What can hang from each mark:
bezep: zego
puti: zego
buka: zego
vuso: zego
vogelek: zego
kugobuf: misif
mude: zego
misif: kugobuf zego
zego: bezep buka misif mude puti vuso

Every row comes from one small tree of marks. The marks that hang from a mark follow it in brackets, in alphabetical order. Every link used is in the known rows. Which tree was each row made from?
Known rows:
bezep[zego[buka]]: [ -8  -6   5   4 -10   2   0   3  -4   1 -11  -1   7 -14   1   1  -2  -5
  11  -4  -8  -6   8  -8 -10   4  -7   0   3   1   3   1  -8  -2   1  -1
 -17  -5  -3  -3   4  -2   3  -7 -15   1]
buka[zego[bezep misif puti]]: [  2  -9 -17 -19  -9   6   6  10   1   2  -5   8  11  -6  20 -19  -2   2
 -10  -2  -8 -18   9 -19 -11 -16   7 -10   7   6  -2  14   2  -9 -11 -14
 -12   1  29  11  23  -5   1   3  -4  -1]
zego[bezep buka misif mude vuso]: [ -3  -4 -10 -24 -12  17  -4  28  -9  11  -5   8  34 -19  17  -8   4  -9
  -1  -2 -15 -10  34 -22 -17 -12  -1  -6   5   4   6  18 -11   1   9   3
 -15  -5  26   5  11   2  12  -8  -7  11]
buka[zego[bezep mude puti vuso]]: [  3 -11 -23 -16 -12   4   0  27   3  12   2  18  26 -13  19  -7   4   0
 -12  10 -10 -16  22 -25  -9 -10   7   1   4  12  -6   5   4   2  -1  -8
 -19   0  35   7  19  -1   3   5 -15  24]
vuso[zego[bezep buka misif]]: [ -5  -8  -7 -13  -8  15  -3  10 -10  -4 -10   5  20 -12   8  -5  -3  -3
  -4  -8  -9 -16  19 -17 -16 -14 -10 -15  10  -3  14  22  -8  -1   6   4
 -26   0  20   3   9  -2   8   5  -6  -9]
bezep[zego[buka misif[kugobuf] puti]]: [  4 -10   3 -13 -17  -6   0   0  -6   2 -17   8   5 -26  19 -19 -15  -7
   6  -2 -17  -9  22 -12 -19  -8  -9  -7  13   2   4  -3  -5 -17 -14  -5
 -12  -6  19   7  21   0   1 -14 -26   1]
vogelek[zego[buka puti]]: [  3  -6  -6  -2  -7 -14   1  15   9   0 -13   6  11  -7   2  -8  -8   1
  -1   4  -9 -10  10   1  -5  -2  -5 -10   7  -1   9   1  -4  -9  -6  -5
 -16 -11   5  -8   2  -8   1   0 -15  -1]
mude[zego[bezep misif[kugobuf] puti vuso]]: [  4  -9 -15 -25 -20   2   3  18   0   2   2  13  20 -21  25 -22  -5  -4
  -9  -5 -18  -9  14 -16 -12 -21   8 -11  10   4  13  -1   6  -1  -5  -9
  -8  -9  43   5  17   5  -1   4 -22  10]
puti[zego]: [ 10  -4  -9   3  -4  11   6  -2   0   4  -4   7  -8   2  -5  -3  -2   1
  -4   1  -6  -4   3   3  -2  -3  -1   3   1   0   6   3   1   2   2  -2
  -3   1   5   0   5  -2  -4   1 -16   6]
mude[zego[puti vuso]]: [  6  -5 -10  -9 -13 -13   4  13   8   1   2   8  14 -13  12  -3  -8   0
  -9   3 -10  -6  -2   0   2 -11   4  -4  10   2   7   3  14   2   6  -9
  -8  -9  24  -1   5   1  -1   7 -18   7]
zego[bezep misif[kugobuf] mude puti vuso]: [ 10  -6 -13 -28 -18   6  -7  24  -8  10   1  19  26 -17  28 -21  -3  -3
 -12   5 -15 -10  34 -22 -14 -18   7  -2   9   9   4  -4  -5  -1  -7  -3
  -2  -2  43  13  22   7   0  -5 -18  25]
vuso[zego[mude]]: [  5  -8   4  -5  -9   7  -6   2   2   0  -3   9  10   2  11   9  -1   3
   2   9   0  -5  11 -10  -2  -4 -14   5   2  -1   0   6  -9   7   4  13
 -16   9  13   3   0   5   3   0  -6   5]
zego[puti vuso]: [  6   0 -12  -6  -3 -11   1  15   4   4   2  14  11 -12   8  -5  -9   0
 -13   6 -10  -6   8   2  -3  -8   5  -3   8   3   5   1  11   0   2 -12
  -3  -6  17   3   7   1  -4   6 -12  14]
kugobuf[misif[zego[bezep buka mude puti]]]: [ -4 -12 -21 -18 -18   0  -1   9   3   2  -9   7  16 -13  28  -5   1  -3
 -14 -10 -21 -19  43 -26  -9  -8  -1   3   5   8  -9   6 -12  -4  -4  -5
 -18   0  38  -1  23  -2   6 -12 -17  15]
vogelek[zego[buka misif mude puti vuso]]: [  8 -10  -9 -21 -15  -9  -4  32   5   8 -15  13  31 -17  15 -13 -10  -4
  -1  13 -19 -10  27 -12 -13 -13  -8  -7  11   4  10  17  -8  -8  -1  -6
 -21 -13  23   0   9  -2   7  -6 -14  11]
bezep[zego[buka puti vuso]]: [  2  -8  -6  -2 -14  -9  -2  18  -1   5  -6  13  15 -26   7  -5 -11  -4
  -4   3 -19 -12  16  -6 -11  -2  -3  -3  14   5   6   2   5  -1   0 -12
 -19 -11  12   4  10  -3  -4  -4 -22  12]
buka[zego[bezep misif mude puti vuso]]: [  3 -12 -22 -26 -15   7  -2  26   3  11  -3  19  27 -17  27 -15  -1   2
  -6   9 -12 -17  24 -28 -14 -18   7  -2   9  10  -1  14  -1  -5  -1 -10
 -19   0  40  14  24   1   6   0 -10  15]
vogelek[zego[misif]]: [  2  -5   0 -10  -7   0   1   7   2   0 -13  -4   7   2   6 -10  -8   5
   5   2  -6  -6  -2   0  -4  -7  -4  -7   3  -2  13   8  -7  -9  -1  -4
  -5  -5   4  -3   1  -3   0   1   3  -8]
bezep[zego[buka mude puti vuso]]: [  0  -9  -3 -10 -20  -3  -5  19   3   9  -6  14  28 -22  18  -4  -4  -4
  -1   6 -16  -8  27 -15 -12  -6  -7   3  11   5   0   2  -4   0   1  -4
 -24  -7  20   4  13   4   3 -12 -26  19]
mude[zego[misif[kugobuf] puti vuso]]: [ 10  -7  -8 -19 -17  -7   8   7   5   1  -5   8  10 -23  22 -16 -13  -4
  -4   3 -17  -6   8  -8  -9 -16   5  -8  14   2   9  -1   6  -6  -5  -7
  -3 -10  34   5  14   4  -2   2 -24   5]
vogelek[zego[buka]]: [ -3  -7   0   2  -2  -6   1  16   4   3 -14  -2   7  -4  -7  -1  -3  -1
   7   2  -8  -7   5  -3 -10   5  -6  -5  -4  -2   7   0  -9  -5   1   2
 -16 -10  -4 -11  -5  -6   7   4 -10   1]
bezep[zego]: [ -3  -5   3   2 -10   2  -4  -2  -2   0  -2  -1   1  -8   4  -1  -1   2
   7  -1  -3  -2  -4  -4  -3   0  -1   3   0   2   4  -2  -5  -1   0  -3
  -5   2  -2   0   7   3  -5  -2  -5   1]
misif[kugobuf zego]: [  5  -4  -8  -1  -3  -3   6   1   3   6  -9  -4 -13  -8  10  -6   1  -2
   2  -3  -9  -5  10 -17  -3   6   0  12   5  10  -5 -18   0  -4  -6   4
   3   1   7   1  14  -2  -5  -6 -22  10]

Write each row's tree:
[  3  -7 -12  -7  -3   3   1  18   6  16  -6   6  11  -8   9   7   6   0
   4  15  -6  -8  13 -14  -7   2   1  12   1  12  -8   3  -3  -1   4   3
 -18  -1  12   3   6   1   8   3 -10  19]	buka[zego[mude vuso]]
[  2  -5 -11 -12 -13  10  -1  16   3   6   2   3  14  -1  21  -1  11   1
  -5  -7  -4 -12  21 -31  -3  -4   3   8   1  11  -8   1  -5   5   3   6
  -6   7  17  -1  19   0   2 -10 -13  14]	misif[zego[bezep mude]]
[  4  -7 -17 -20 -12   5   2  24  -9   8  -9  17  19 -27  15 -24  -6  -9
  -7  -1 -21 -10  33 -17 -20 -17   5 -14  13   4  11   3  -1  -8  -9  -8
 -10 -11  32   8  21  -1   3  -2 -17  15]	zego[bezep buka misif[kugobuf] puti vuso]
[ -1  -4 -20 -10  -8  -1  -1  30  -1   5  -2  16  23 -19   9 -14  -3  -7
 -13  -3 -15 -12  23 -11  -9 -10   6 -11   9   4   8   9   3   3   1 -12
 -12 -10  26   2  11  -4   1   4 -15  13]	zego[bezep buka puti vuso]
[ -6  -6  -3 -23 -13  14  -4  13  -5   3  -5   4  30 -11  17  -8  10  -6
   2  -5  -7  -7  28 -19 -15 -11  -2  -7   3   3  -2  13 -16   0   0   5
 -14   0  20   3  11   0  13 -14  -4  -1]	zego[bezep buka misif mude]
[  4  -8 -18 -13 -13  20   0  26   2  17  -4  14  22  -9   3  -2   7  -7
 -10   2 -17 -10  33 -22 -14  -3  -2  -1   3   7   8  14 -10   5  14   4
 -22  -6  20   0  11  -1   7  -4 -25  24]	puti[zego[bezep buka mude vuso]]
[ -1  -3 -12 -18  -6  14   0  22 -11  11 -12   6  19 -25   8 -15   0 -10
   3  -5 -17  -9  29 -19 -21  -7   2 -10   7   7  11   6  -5  -5   1   0
  -6 -12  23   5  16   1  10  -5 -16  10]	zego[bezep buka misif[kugobuf] vuso]
[ -1  -7   1   1 -13 -10   2   5  -1  -1 -10   9  11 -18  10  -5 -10  -4
  -2   0 -11  -7  11  -7 -10  -4  -6  -5  10   1   1  -1  -1  -6  -7  -8
 -18  -5   6   2  13  -2  -2  -6 -14   1]	bezep[zego[buka puti]]
[  1  -8 -15 -29 -16   6  -5  30  -2   7  -6  18  36 -22  24 -13  -1  -7
 -11   3 -15 -12  37 -21 -15 -21   2 -12  10   6   0  14  -6   0   0  -5
 -16  -6  38   8  18   3   8  -6 -12  15]	zego[bezep buka misif mude puti vuso]
[ 15 -10 -17 -23 -18  24  -1  19  -5  16  -7  13  15 -12  17 -16   4  -6
  -7   3 -17 -10  28 -25 -18 -17   3   2   7  10  10   3 -12   1   2   1
  -7   0  34   9  19   5   0  -6 -27  27]	puti[zego[bezep misif[kugobuf] mude vuso]]
[  9  -3 -27  -9 -10   0   3  23   0   4   3  14  12 -15  19 -14  -2   2
 -21  -5 -14 -18  19 -23   0  -8  12   1  12  12   5   3  11   4   3 -15
  -4  -5  28   2  21  -2  -7   6 -21  21]	misif[zego[bezep puti vuso]]
[  3 -10 -18 -16 -17  -1  -5  37   7  11  -6  19  37 -13  12 -10   0  -3
  -7   8 -15 -16  27 -21 -11 -10  -2  -7   2   8  10   4  -6  -1   5  -4
 -20 -13  27  -5  10  -3   5   1 -18  23]	vogelek[zego[bezep buka mude puti vuso]]
[  4 -11 -14 -18  -8   6   5   6  -4   3 -10   7   6 -11  23 -24  -2   0
  -6   2 -12 -16  17 -24 -17 -13   3  -6   9   8  -4   1   1 -12 -16  -8
 -12  -1  32  11  25  -4  -1  -1 -14   4]	buka[zego[bezep misif[kugobuf] puti]]
[  7  -6 -12  -2  -7 -11  10  10   6   2 -16   4  -3 -16  16  -9  -6  -7
  -6  -6 -16 -11  26 -21 -10   3  -2   3  13   8  -7 -15   3  -8 -14   1
  -9  -5  15  -1  21  -5  -2 -10 -32  14]	misif[kugobuf zego[buka puti]]
[ -3  -6  -8  -5  -9  -4   8  17   5   5  -8  -2  12 -20   2   6   0  -8
   4  -1 -14  -4   5   0  -3  -2   1  -5   5  -2   5   8   4   0   8   2
 -20 -13  12  -8  -4  -5   9   6 -19   0]	mude[zego[buka vuso]]
[  5  -6 -18  -6  -5  -7   6  -3   3  -3  -4   2 -13  -8  22  -3 -13   4
 -14  -4 -17 -12  16  -7   2  -4   2   3   7   5  -2   0   3  -3  -4 -13
  -5   3  24  -1  15  -3  -4   0  -7   6]	kugobuf[misif[zego[puti]]]
[ 14  -6  -7 -10  -7  16   4  -4  -1   5 -12   2 -11  -4   6 -12  -6  -4
   0  -2 -12  -2  10  -6 -15  -7  -3   1   6   2  10   1  -7  -9  -6   5
   1   1  12   4  13   2  -3  -3 -20   5]	puti[zego[misif[kugobuf]]]
[ -3  -9 -11 -15  -4  15   3   9  -7   2  -7   1   9  -6  11 -10   2   0
   3  -2  -6 -15   8 -17 -12 -11   5  -5   1   5   0  13  -3  -7  -3  -2
 -16   2  19   8  17  -5   7   5   1  -6]	buka[zego[bezep misif]]
[  3  -7  -2 -26 -13  12  -6   5 -10   7  -1   4  17  -8  22 -14  10  -6
   3  -3  -3  -3  23 -23 -14 -13  -1  -2   2   6  -3  -4 -13  -3  -9   7
   2   5  26   6  17   7   5 -14  -9  12]	zego[bezep misif[kugobuf] mude]
[  3 -12  -5 -27 -17   6  -4  17  -2  -3  -6  16  33 -11  26  -9  -5  -2
 -12  -1 -10 -19  35 -25 -15 -22 -11 -14  13  -3   0  18 -12  -1  -4   0
 -28   3  37   8  18   0   7  -3 -10   0]	vuso[zego[bezep buka misif mude puti]]
[  2 -12  -6 -15 -15   2  -9  20   3   0  -4  19  32  -9  18  -1   0  -3
 -13   4  -7 -13  32 -25 -11 -11 -10  -9   8  -1   0  11  -9   4  -1   2
 -29   3  28   3  14   0   5  -4 -13  10]	vuso[zego[bezep buka mude puti]]
[  9  -7 -23 -17 -15   1   1  30   4  12   3  14  21 -12  27  -9   1   1
 -17   2 -12 -16  29 -30  -1  -9   8   7  10  15  -3   2   3   7   4  -5
  -8   2  31   4  26   1  -2  -4 -23  26]	misif[zego[bezep mude puti vuso]]
[  2  -6 -10 -23 -15  12  -5  31  -4  13  -2   8  31  -7  13 -11   3   3
  -2   6 -10 -14  15 -16 -10 -15   3  -5  -1   7  14  15 -13   1  10  -3
  -7  -6  26   0  10   3   8   3  -3  14]	vogelek[zego[bezep misif mude vuso]]
[  4  -9  -5 -19 -13   1   1  26   2  16 -22   5  18 -20  13  -8  -4  -6
  13   9 -18  -7  28 -14 -21  -1  -8  -1   6   6  12  -2 -16 -11  -1   6
 -17 -14  19  -3   4   1  12  -7 -21  15]	vogelek[zego[buka misif[kugobuf] mude vuso]]
[ -2  -5 -11 -13 -10  10  -2  17  -1  11 -13   1  11 -12  19  -6  11  -9
   3  -7  -9 -11  38 -35 -16   4  -3   9   4  12 -10  -9 -12   0  -4  16
 -12   0  20  -1  20   0   8 -15 -29  17]	misif[kugobuf zego[bezep buka mude]]
[  1  -2  -6 -20  -9   5  -1  23  -2  11 -12   6  25 -18  13  -3  -3  -9
   5   5 -13  -4  29 -10 -12  -9  -8  -4  10   6   1  15 -11   0   7   5
 -13  -6  17   4   5   1  14  -9 -10   7]	zego[buka misif mude vuso]
[ -1  -4  -6  -8  -8   0   4  12   7   8 -15  -1  12  -9  14   4   5  -7
   1  -3  -8  -8  30 -23  -4   4  -9  10   7   8 -15  -2 -12  -2   2   8
 -15   1   7  -3  13  -3   9 -12 -19   8]	misif[zego[buka mude]]
[ -2  -6  -3 -24 -13  11  -5  12  -8   7  -9   2  22 -13  17 -14  10 -10
   8  -5  -8  -6  35 -29 -22  -7  -3  -5   2   6  -4   1 -19  -7  -3  11
  -9  -1  25   4  17   2  13 -17 -15   8]	zego[bezep buka misif[kugobuf] mude]
[ -3  -8  -6  -6 -13 -15   7   5  13  -5  -5   2  14 -11  11  -1  -6  -5
  -5  -3 -12  -4   8  -3  -6  -7   0 -10   6  -5  -3   2   6  -1  -3  -5
 -18 -10  17  -4   5  -4   3  -1 -18  -5]	mude[zego[buka puti]]
[ 10 -11 -13 -23 -16  23   1   1  -6  12  -3   7   6  -3  18 -14   5  -4
  -2   0  -9  -6  26 -24 -17 -15  -1   3   3   6   3   3 -17  -1  -3   8
  -3   4  29   7  23   4  -1 -12 -26  17]	puti[zego[bezep misif[kugobuf] mude]]
[  2  -8  -3 -21 -18  12  -5  16  -2   9  -8   1  19  -4  17 -17   5   1
   8   5  -6  -6  17 -23 -14  -9  -3  -2  -4   6   7  -5 -20  -7  -6   7
  -4   1  23   0  15   4   3  -7 -10  11]	vogelek[zego[bezep misif[kugobuf] mude]]
[ -7  -6  -1 -12 -12  -1   8   2   2  -2 -12  -9  11 -15   8  -1  -1  -9
   8  -9  -8  -5   5  -3 -12  -9  -4 -11   5  -5   3  14  -7  -5   4   1
 -15  -7  12  -2   2  -4   9  -1  -8 -17]	mude[zego[buka misif]]
[  5  -5  -8 -16 -13   1  -8  13   1   2   9  14  24  -1  19 -10   7   2
 -12   3  -2  -5  19 -20  -3 -12   4  -4   0   4  -4   1  -3   4  -4  -4
  -4   3  27   3  15   3  -2  -8  -8  15]	zego[bezep mude puti]
[ -2 -11  -1 -25 -15  16  -4  11  -7   6 -13   7  22 -15  19  -7   2  -7
   5  -1 -11 -13  34 -29 -21 -10 -12  -4   8   1   6   7 -19   0  -3  14
 -22   3  31   7  11   2  12  -7 -18   6]	vuso[zego[bezep buka misif[kugobuf] mude]]
[ -4  -9 -18 -13 -15   1   6  25   5   3  -1  14  27 -22  11  -9   0  -7
  -8  -5 -18 -12  18 -15  -9 -14   7 -13   9   0  10   9   7   5   6 -10
 -20 -13  34  -2  11  -4   4   7 -21   5]	mude[zego[bezep buka puti vuso]]
